Each row was made from one small tree. The marks that hang from a mark follow it in brackets, in alphabetical order. Every link used is in the known rows. Write each row's tree.
Known rows:
rosola{vetak{sidam}}: -9 -73 91 -50 -49 -7 121 -40 34 128 -102 38 112 36 121 14 18 13 -74 6 -72 108 74 34 37 -9 11 145 -72 -40 -68 37 115 -77 66 -40 192 -101
kalo{gibiki kuran{sidam}}: 155 55 -177 -31 63 -72 -35 -208 18 -24 -33 -2 88 1 -89 -139 4 14 -52 4 145 -140 96 19 -26 16 165 165 8 107 60 -109 -2 -142 122 24 -52 -114
rosola{vetak{roko{fegudir} sidam}}: 77 -88 198 -49 -134 5 27 39 58 275 -197 113 236 93 90 91 40 37 -186 -16 13 139 25 -71 33 -47 -11 294 108 -94 -199 129 214 -163 62 63 295 -195
lodel{dape{riku} sovep}: 183 181 79 -41 65 75 20 -130 87 -168 34 -104 55 -106 28 -72 34 104 41 61 24 27 188 111 -90 -35 -293 146 20 187 -98 71 26 -28 130 -58 100 -94
pepaga{rosola{vetak} zasig{fegudir{roko}}}: 146 -43 77 -40 -204 102 -79 97 144 153 128 -25 -30 63 -46 -21 -51 120 -63 -68 80 -23 254 -27 -82 252 157 175 18 24 -161 186 18 -31 50 104 23 -107
vetak{roko{fegudir gibiki} sidam}: 145 67 61 -8 -150 -32 -87 0 21 285 -312 164 162 26 -40 -39 78 -22 -133 -73 141 115 -82 -148 -25 -31 11 406 232 -45 -172 145 109 -174 142 94 80 -241
rosola{vetak{nulo roko{fegudir} sidam{kuran}}}: 174 19 164 -98 -103 30 12 47 132 398 -228 77 281 128 181 134 -119 -49 -278 -15 160 136 16 -104 93 -203 75 406 150 -64 -182 87 372 -185 6 89 381 -225
zasig{fegudir{roko{gibiki}} kuran{sidam}}: 232 121 -153 -93 17 -62 -51 -143 46 201 109 51 -18 111 -3 -122 27 61 -133 -151 286 169 176 -65 38 -33 195 234 78 -24 -41 129 97 14 161 76 -62 -236
zasig{fegudir{roko} kuran{dape{riku} sidam}}: 62 119 27 -245 81 -81 -29 -244 69 141 325 78 -71 117 75 -75 38 160 -143 -131 223 44 313 16 -3 -4 30 148 43 15 -121 52 114 25 306 -8 26 -334
vetak{nulo roko rosola}: 22 80 178 -58 -73 15 -213 6 76 316 -185 35 82 -70 53 24 -146 -147 -64 107 206 244 -86 -163 105 -13 -19 61 153 -63 -21 41 215 -123 11 -32 56 -125
vemi{lekiva}: -38 -28 -89 7 -57 10 169 -87 -59 8 -21 -102 -4 144 61 -25 8 -62 -13 51 11 6 16 59 -34 -5 -37 -33 1 -21 6 -54 80 -50 83 2 -39 27
rosola{vetak{roko sidam}}: 16 -96 134 -65 -85 -110 43 10 10 223 -145 63 183 -3 77 54 34 -39 -126 46 -18 204 79 -54 124 3 -45 157 38 -165 -115 55 220 -102 84 15 200 -170
kalo{gibiki}: 46 15 -92 29 -20 5 -115 -89 4 -52 -34 12 78 16 -104 -83 -12 1 38 -27 42 -124 18 15 -40 -15 60 92 64 80 -17 -91 -11 -35 40 -5 -82 49
zasig{kuran{dape{riku} sidam}}: 0 45 -45 -142 132 -121 19 -314 57 102 187 70 -4 25 102 -17 49 111 -50 -4 169 66 218 70 94 52 19 129 -72 86 -128 -113 41 -30 255 -118 -19 -285
sadelo{vemi{lekiva}}: -51 -109 -125 42 -23 -3 221 -130 88 67 -47 -102 -92 179 219 -15 -33 -72 -39 1 -9 35 -24 152 45 -28 -42 -35 -8 33 29 -69 118 -137 113 -57 -39 52
sadelo{vemi}: -3 -83 -37 31 19 -8 55 -46 143 47 -22 4 -74 25 154 24 -43 -18 -29 -52 -22 27 -44 85 77 -27 -13 -9 -4 53 20 -25 55 -85 7 -58 -2 37
nulo{lekiva tuso}: -43 -85 -4 -63 -98 18 56 -102 39 34 -20 -109 -230 -5 9 -48 83 7 -74 20 -28 -68 -51 -11 -48 -143 -163 -103 -118 -38 -31 -112 34 -36 -3 -66 -107 269
zasig{fegudir}: 89 58 31 -31 -54 130 -13 51 64 77 115 23 3 43 -13 -31 -32 65 -41 -98 16 -59 29 -10 -7 -27 44 -16 101 -22 14 127 75 20 36 39 50 -44
riku{dape}: 58 39 63 -68 51 16 6 10 -53 -20 40 11 -31 -1 -70 48 -16 98 10 -34 -36 87 50 6 -42 9 28 28 -27 -57 -39 -110 -48 80 37 -20 48 -75
kalo{gibiki kuran{dape sidam}}: 103 122 -161 -90 134 -101 -41 -283 0 -43 19 87 67 -31 -116 -152 22 80 -60 -15 110 -39 171 -5 -32 7 130 152 68 130 17 -181 -67 -115 226 -123 -91 -181
zasig{fegudir{roko} kuran{dape}}: 131 106 -41 -155 46 -25 -57 32 18 65 318 11 -68 117 9 22 -20 122 -171 -95 99 142 193 -82 46 -80 88 48 153 -112 -86 14 104 96 142 0 11 -166
fegudir{roko{gibiki}}: 42 28 -52 4 -35 -94 -103 -37 -55 14 -111 3 -2 -6 -107 -96 38 5 -23 -57 82 95 21 -65 -96 9 24 209 42 22 -42 43 -33 2 45 42 -99 -28
rosola{vetak{nulo roko{fegudir gibiki} sidam}}: 173 -23 170 22 -127 50 -40 -13 158 412 -406 159 318 92 38 -29 -44 -23 -202 -35 184 263 -32 -117 75 -23 17 552 186 30 -162 141 240 -196 3 0 266 -216
pepaga{zasig{fegudir kuran}}: 296 23 -107 102 -123 90 19 138 170 176 225 -49 -92 89 -3 45 -84 59 -92 -35 137 -110 131 -52 160 104 198 70 24 -70 -130 98 99 52 16 106 -8 -119
vetak{roko}: 37 -13 56 -17 -34 -102 -79 40 -20 94 -47 7 59 -35 -52 48 21 -61 -48 45 56 93 2 -86 80 12 -57 1 103 -123 -39 16 101 -35 20 69 14 -64
sidam{kuran{dape{riku}}}: -42 72 -31 -118 6 -39 -61 -136 -1 38 99 -31 14 -56 29 69 -21 87 -36 -10 59 -145 114 63 -64 -72 10 131 -3 90 -155 -146 66 -12 202 -51 37 -147
pepaga{rosola zasig{fegudir kuran{dape{riku}}}}: 176 74 -62 -44 -154 99 -155 -24 222 189 303 -9 -90 16 -44 8 -64 174 -64 -21 187 -153 260 25 36 319 172 216 70 115 -267 6 42 -20 233 3 -71 -285
kuran{dape{riku} sidam}: -119 73 80 -156 99 -60 14 -345 21 64 67 155 -9 -37 45 -101 80 101 12 -66 86 23 194 80 -60 71 -76 82 -43 133 -72 -52 -59 -54 254 -150 -33 -233
kalo{gibiki kuran{dape}}: 129 65 -162 -16 49 -51 -98 -88 -11 -116 30 -18 86 -41 -162 -68 -33 78 -63 36 34 -117 78 -23 -35 12 116 154 105 103 -34 -227 -31 -72 129 -84 -64 -57
rosola{vetak}: -3 -146 25 22 -21 15 56 -11 30 39 -16 -47 126 23 41 57 -1 71 -14 30 -49 72 59 58 39 13 42 74 -93 27 -73 -23 51 -8 -43 -69 126 13
rosola{vetak{nulo{tuso} roko{fegudir gibiki}}}: 155 -110 173 19 -162 98 -95 -35 192 310 -359 12 183 110 -80 -31 -78 14 -211 -11 214 252 -89 -105 133 -73 -28 474 37 133 -175 13 173 -139 -199 -58 163 -25
roko{fegudir gibiki}: 131 3 -40 93 -80 105 -81 -15 43 97 -193 67 103 44 -76 -40 35 96 -33 -98 120 -16 -93 -35 -100 -17 85 332 107 154 -136 72 -62 -70 5 9 8 -55
vetak{sidam}: 0 67 52 -70 -25 -33 68 -31 2 103 -71 87 -11 12 80 -32 24 -56 -59 -30 -26 45 22 -19 -6 -22 -19 79 32 -69 10 48 65 -72 110 27 61 -114
pepaga{rosola zasig{fegudir{roko}}}: 144 102 39 -60 -175 83 -152 109 113 108 149 21 -151 46 -87 -65 -42 52 -56 -105 120 -93 194 -82 -127 232 116 87 110 -4 -96 207 -19 -16 92 166 -95 -124
fegudir{roko}: -25 14 40 -71 9 -85 -32 11 -72 -45 32 -6 -50 46 -14 -25 14 -2 -51 -34 22 42 63 -37 -77 -19 -40 31 5 -46 1 56 3 19 28 91 -9 -3
lodel{dape}: 162 115 48 -49 48 24 27 -101 -26 -90 59 -58 4 -60 -6 12 10 55 13 25 -22 131 90 -2 -14 -33 -150 -41 36 6 -16 35 0 -36 75 -131 50 -68
zasig{fegudir kuran{dape sidam}}: 145 146 -81 -158 109 11 43 -186 77 190 279 130 -23 80 70 -42 17 126 -125 -117 164 193 214 -24 121 -60 142 13 112 -21 -47 1 61 34 207 -113 -10 -285
vetak{nulo rosola}: -14 97 117 -36 -39 123 -132 -37 86 236 -129 25 28 -37 112 -12 -180 -75 -22 58 152 154 -78 -71 16 -27 39 56 52 64 28 29 111 -84 -16 -103 35 -50

Write each row's tree:
5 91 169 -128 -147 -9 -89 -84 89 459 -250 72 -15 -105 178 -18 -36 -184 -147 114 150 176 -79 -181 11 -107 -144 42 178 -199 -47 61 305 -214 202 -31 54 -31
vetak{nulo{lekiva} roko rosola sidam}
120 -88 57 69 -68 -36 -99 -18 121 278 -280 12 271 -20 -61 -21 -85 -57 -88 79 168 283 -2 -63 183 43 -3 338 72 34 -78 -4 189 -79 -90 -67 122 -68
rosola{vetak{nulo roko{gibiki}}}
-14 166 182 -116 -46 85 -64 -66 90 319 -208 118 13 -38 190 -63 -142 -138 -77 23 106 199 -61 -93 16 -44 11 129 76 -13 37 92 172 -148 99 -78 90 -168
vetak{nulo rosola sidam}
81 43 50 -88 -17 15 114 -23 110 269 -142 2 156 77 205 58 -136 -76 -167 -3 67 108 62 6 100 -158 108 255 -19 -12 -28 -11 287 -90 -1 -21 271 -134
rosola{vetak{nulo sidam{kuran}}}
28 -113 221 -67 -72 3 -15 -24 138 218 -160 -49 78 70 3 14 -106 -86 -167 79 98 261 15 -62 235 -50 -100 140 -59 -14 -39 -56 235 -79 -201 -71 160 28
rosola{vetak{nulo{tuso} roko}}
101 34 -26 -94 -12 69 -69 -56 117 115 294 -31 -5 55 32 23 -41 169 -105 -45 109 -78 161 51 86 29 52 135 70 28 -171 -36 146 41 196 -53 64 -199
zasig{fegudir kuran{dape{riku}}}
218 -33 -10 -17 -184 -37 -53 10 31 367 -306 39 294 30 36 106 20 33 -205 -48 154 113 -17 -91 11 -159 169 501 141 -41 -289 55 238 -184 124 87 246 -257
rosola{vetak{roko{fegudir gibiki} sidam{kuran}}}
170 105 -56 -161 63 -56 8 -92 46 150 252 40 -72 144 84 -46 9 50 -147 -123 213 127 202 -40 52 -62 131 49 47 -101 1 137 136 35 133 110 15 -222
zasig{fegudir{roko} kuran{sidam}}
16 38 7 -138 -6 -11 173 -158 96 295 -76 40 66 -2 224 43 -29 21 -184 12 -2 106 119 -16 -4 -255 -28 147 40 -55 -109 -136 232 -103 182 -193 170 2
rosola{vetak{nulo{lekiva} sidam{kuran{dape}}}}
45 -27 221 -75 -54 -45 43 -5 119 311 -210 95 212 49 113 7 -71 -119 -163 56 64 280 65 -81 193 -8 -71 234 68 -109 -31 65 299 -125 -5 -8 269 -161
rosola{vetak{nulo roko sidam}}
179 36 17 -38 -107 -86 -42 -21 111 412 -325 40 280 -11 69 29 -92 -133 -200 31 191 253 24 -93 173 -117 116 448 115 -58 -120 -5 341 -145 50 12 209 -220
rosola{vetak{nulo roko{gibiki} sidam{kuran}}}
33 265 132 -235 -30 -62 -159 -76 22 446 -165 138 87 -116 157 69 -153 -153 -189 40 195 323 14 -194 81 -184 51 151 258 -132 -100 -49 287 -167 246 -96 111 -345
vetak{nulo roko rosola sidam{kuran{dape}}}
52 142 187 -122 -180 3 -200 -110 106 460 -429 80 -9 -76 8 -128 -110 -216 -171 46 250 377 -125 -201 128 -71 -33 307 122 -25 -44 24 241 -205 51 -76 -12 -183
vetak{nulo{tuso} roko{gibiki} rosola sidam}
100 -71 106 -21 -221 -72 -50 40 128 304 -135 67 84 -40 12 46 14 -58 -84 73 55 121 175 -80 72 287 76 237 49 -86 -214 83 111 -186 133 79 61 -242
pepaga{rosola{vetak{roko sidam}} zasig}
-6 -82 103 -44 -59 41 181 -109 144 276 -158 29 59 47 207 -48 -7 -34 -121 38 -15 75 43 4 21 -109 -123 125 -31 -56 -23 11 222 -119 61 -106 184 100
rosola{vetak{nulo{lekiva} sidam}}
21 33 -6 -144 12 -61 117 -85 -19 162 -23 56 114 -17 133 98 3 54 -140 -37 -55 150 149 8 9 -160 111 160 11 -43 -155 -102 127 -62 190 -128 182 -206
rosola{vetak{sidam{kuran{dape}}}}
0 58 0 -146 110 -108 37 -274 50 10 72 27 1 -54 0 -83 34 127 -70 22 116 -94 189 64 -33 100 -1 166 -63 134 -44 -99 -5 -119 261 -79 31 -263
kalo{kuran{dape{riku} sidam}}
80 144 289 -108 -148 101 -161 11 118 452 -307 183 124 31 165 15 -126 -113 -179 9 213 219 -114 -208 6 -80 -14 280 260 -56 -108 180 259 -239 108 32 200 -265
vetak{nulo roko{fegudir} rosola sidam}
95 -84 42 5 -123 -114 -28 -31 24 287 -297 61 221 -45 -27 -18 64 -36 -104 32 58 254 42 -63 113 31 26 343 68 -86 -148 39 178 -135 106 -19 114 -182
rosola{vetak{roko{gibiki} sidam}}
137 6 -54 -32 -193 -7 17 17 112 252 -63 -26 40 -32 93 86 -54 -3 -89 28 61 -39 187 -1 -13 127 259 260 -55 9 -205 8 87 -145 133 76 83 -213
pepaga{rosola{vetak{sidam{kuran}}} zasig}
77 161 124 -61 -141 -17 -223 -73 78 471 -395 137 134 -104 45 -91 -109 -195 -98 52 250 337 -89 -196 95 2 20 318 218 -59 -47 88 246 -207 140 -46 36 -259
vetak{nulo roko{gibiki} rosola sidam}
143 101 50 -113 -117 -52 -48 68 -4 265 -141 73 125 54 97 133 -2 -49 -213 -63 123 -1 -23 -132 -24 -195 61 261 209 -133 -182 98 244 -150 143 196 200 -255
vetak{roko{fegudir} sidam{kuran}}
-32 155 230 -176 -100 117 -62 -111 119 332 -237 62 -114 18 149 -101 -170 -160 -129 4 115 230 -89 -104 60 -108 -36 124 -20 23 45 21 194 -154 6 -120 57 -90
vetak{nulo{tuso} rosola sidam}
108 23 -62 -91 -69 -168 -37 -91 -37 316 -218 85 243 -91 4 61 42 -2 -169 -5 81 290 114 -95 89 -122 112 348 131 -84 -234 -101 182 -114 235 -101 109 -292
rosola{vetak{roko{gibiki} sidam{kuran{dape}}}}
74 183 21 -107 8 -6 51 -27 80 226 -106 60 40 49 176 4 -125 -142 -151 -39 108 38 11 -48 62 -176 70 187 79 -27 40 6 233 -83 44 42 150 -142
vetak{nulo sidam{kuran}}
74 76 132 -59 -159 40 -273 -85 106 371 -353 -9 -3 -83 -83 -92 -142 -160 -113 72 285 334 -152 -185 139 -43 -18 236 74 50 -52 -39 181 -137 -69 -95 -73 -69
vetak{nulo{tuso} roko{gibiki} rosola}
12 81 132 -220 9 28 124 -154 100 250 -102 40 10 72 151 6 -118 -26 -236 -39 34 258 100 -28 123 -237 22 234 -60 44 -74 -167 220 -83 3 -195 193 -128
rosola{vetak{nulo{tuso} sidam{kuran{dape}}}}
156 -71 171 -12 -260 42 -76 76 152 331 -183 128 142 39 23 86 13 43 -139 12 93 58 124 -111 -15 233 108 378 120 -17 -304 158 97 -230 114 110 159 -271
pepaga{rosola{vetak{roko{fegudir} sidam}} zasig}
283 48 -125 31 -174 111 -100 129 200 190 242 -55 -97 48 -27 30 -97 62 -72 -4 184 -81 162 -41 98 253 269 112 88 -9 -153 92 60 -8 65 113 -71 -169
pepaga{rosola zasig{fegudir kuran}}
67 99 66 -48 -193 -21 -160 -122 91 513 -386 80 32 -149 81 -95 -20 -169 -114 93 224 229 -129 -190 8 -85 -89 219 202 -124 -73 47 270 -233 231 -72 -34 -61
vetak{nulo{lekiva} roko{gibiki} rosola sidam}
88 10 162 -185 -102 -58 36 -31 115 355 -203 -27 88 66 121 64 -126 -149 -278 32 126 235 40 -95 231 -210 -4 251 -26 -109 -79 -62 387 -143 -65 17 248 -127
rosola{vetak{nulo{tuso} roko sidam{kuran}}}
11 -145 45 25 -25 68 114 -65 150 169 -80 -59 63 31 123 3 -29 25 -64 71 28 24 20 33 20 -73 -95 56 -68 4 -33 -43 164 -46 -46 -130 126 221
rosola{vetak{nulo{lekiva}}}
-2 14 105 -49 -132 22 -156 -51 85 351 -173 -23 -9 -114 100 16 -71 -115 -80 146 179 130 -98 -158 21 -92 -119 -45 145 -139 -43 -7 232 -150 99 -60 -17 74
vetak{nulo{lekiva} roko rosola}
251 85 -91 33 -52 81 28 66 138 147 277 47 -92 60 -35 38 -57 109 -112 -61 97 0 200 -77 135 91 162 61 86 -38 -170 14 34 60 118 -35 -48 -178
pepaga{zasig{fegudir kuran{dape}}}
64 15 144 -46 -155 82 -228 41 4 272 -176 51 97 -26 32 101 -45 6 -80 30 163 103 -122 -156 -50 -41 35 124 187 -45 -194 112 113 -150 95 42 89 -161
vetak{roko{fegudir} rosola}
-25 -82 161 -117 -106 63 185 -155 170 270 -183 -26 -85 82 165 -83 -8 -44 -183 26 -14 116 11 -5 68 -170 -170 130 -143 -29 -15 -64 236 -128 -37 -135 142 179
rosola{vetak{nulo{lekiva tuso} sidam}}
28 30 194 -97 -51 -20 -72 -12 111 170 -140 0 -46 44 -48 -44 -97 -154 -158 46 141 191 -41 -119 188 -65 -144 64 23 -43 32 -42 189 -64 -158 6 40 15
vetak{nulo{tuso} roko}
-8 143 282 -200 -152 26 -137 -69 93 407 -281 85 -66 -25 101 -55 -137 -226 -185 63 177 323 -91 -190 143 -90 -96 132 74 -100 1 27 289 -193 28 -49 70 -161
vetak{nulo{tuso} roko rosola sidam}
